What can hang from each mark:
J: C U
U: J
B: G
K: F
Y: G
F: J K
C: B J
G: K Y

Known rows, with every way that one mark hangs from another:
J(C U): [ 10  18   8  14  -7  -9 -17   4  43  -7 -16  15   5   8   3]
J(C(B(G(K))) U): [ 11  26 -13  19   9 -22  -2  -7  44 -12  -7   7 -15 -13 -16]
U(J(C(B(G(Y))))): [ 16  12 -26  17  -9 -14  -6 -15  33  -8  -5   5  14 -45   1]
B(G(K(F) Y)): [ 16  10 -52  11  13   9  -7 -23  50 -18 -10  10  -1 -12  -1]
G(K(F(J)) Y): [  9  -9 -17  13  23   9   3  -6  45 -13 -14   5  22  18  -9]
B(G(K(F(J)))): [  5  18 -27  10  17   5  15  -7  28 -27 -14  15  -6  14  -6]
Y(G(K(F))): [ 23  16 -15  18  19  27   7  -9  30  -5  -3   5   5  10  -6]
C(B(G)): [ 13  30 -28  11   1  -1  -6 -23   5   9  13  11 -12 -24 -13]
U(J): [  8  16   0  -1 -13   1   2  11  12   0  -1   4  22 -15   9]
G(K Y): [ 17  -3 -20   0   6  11  -2  -2  44   9   3  12  10 -13  -9]
C(B(G(K(F) Y)) J(U)): [ 14  22 -49  29  34 -30   9 -39  56 -13 -30  -1   4 -20   5]
F(J(C(B(G(Y))) U) K): [ 24   5 -19  35   3 -42   5 -21  46 -11 -13   0  15  23 -10]
B(G(K(F))): [ 10  27 -36   8  12  13  -3 -14  32 -25  -3   9  -9  -2   1]
Y(G(K(F(J(C(B) U))))): [ 16  13  11  42  33 -11  10  -8  43 -15 -26  -3   9  28 -20]
G(K): [11 10 -6 -3  6 14  2  9 27  3  9 11  2  0 -8]
B(G(Y)): [ 20  10 -44   4  -8   5  -4 -20  35   8  -3  27  -8 -29  -1]
F(J K): [20  4  3 12 -2 -4 11  5  9  0 10  4 27 44 -2]

Rows:
[ 11  30 -11  24  -1 -23 -16 -18  32  -7 -10  11 -11 -14  -9] -> J(C(B(G)) U)
[  7  -4  -2  35  31 -19 -11 -14  59 -23 -28 -10  24  19 -17] -> G(K(F(J(C(B) U))) Y)
[ 29   3 -20  29   3 -19   7 -23  30  -8   6   6  19  16 -10] -> F(J(C(B(G(Y)))) K)
[ 10  35 -27  14  22 -33  29 -17  36   0 -13  10 -15 -26   1] -> C(B(G(K)) J(U))
[  9  37 -35  25  32 -29  15 -30  38 -21 -23  -2  -4 -10   6] -> C(B(G(K(F))) J(U))
[  6  26 -13  29  14  -3  -8 -26  17 -29 -10  10   2  12 -12] -> K(F(J(C(B(G)))))
[  6   6 -37  30  30 -27   4 -27  49 -16 -27  -3  -1   0 -20] -> C(B(G(K(F(J(U))) Y)))
[ 11  -8  -6  18  21   7  -2  -3  56 -27 -20   8  26  19  -4] -> G(K(F(J(C))) Y)
[ 18   5  17  23  -4 -26   5   9  36 -16 -14   3  27  55   4] -> F(J(C U) K)
[  6  12   8  21   8   9 -11  -5  28 -28 -18  14  22  33   3] -> K(F(J(C)))
[ 20   9 -29  14   9  -2  -5 -20  48  -4   6  12  -3 -32 -18] -> J(C(B(G(K Y))))
[ 17  11  11  32  22  -3  17   5  56 -22 -36   9   8  34  -6] -> Y(G(K(F(J(C U)))))
[ 18   6 -26  12   1 -15   6  -5  44 -12  -1   1  13 -47  -5] -> U(J(C(B(G(K Y)))))
[  6  19 -14  14  14   5  11   0  39 -40 -16  19  -1  16  -3] -> B(G(K(F(J(C)))))
[ 22   5  15  17  -5  -3   7   9  22 -13   5   7  31  47   2] -> F(J(C) K)
[ 10  11 -24  41  16 -29 -14 -32  49 -24 -37   4   5   3 -10] -> K(F(J(C(B(G(Y))) U)))
[ 16  32 -30   5  22 -11  30 -17  20   4   8  17 -10 -31  -1] -> C(B(G(K)) J)
[ 16  10 -27  23  11 -24  -6 -15  62  -7 -14   7  -7 -26 -17] -> J(C(B(G(K Y))) U)
[ 10  18  13  14  -6  -4 -11   2  14  -8   5  -7  27 -17   0] -> U(J(C(B)))
[  7   4 -38  21  19 -20  10 -14  61 -22 -38   9  -3   5  -7] -> B(G(K(F(J(U))) Y))
[ 16   7   6  20  -2 -25  10   7  24  -2 -10  -1  22  52   0] -> F(J(U) K)
[ 14  12  -3  28  25  -3  22   1  42  -8 -32   7   2  31 -10] -> Y(G(K(F(J(U)))))
[ 17  13 -36  26  19   4 -17 -32  51 -25  -4   0   6 -16 -12] -> J(C(B(G(K(F) Y))))
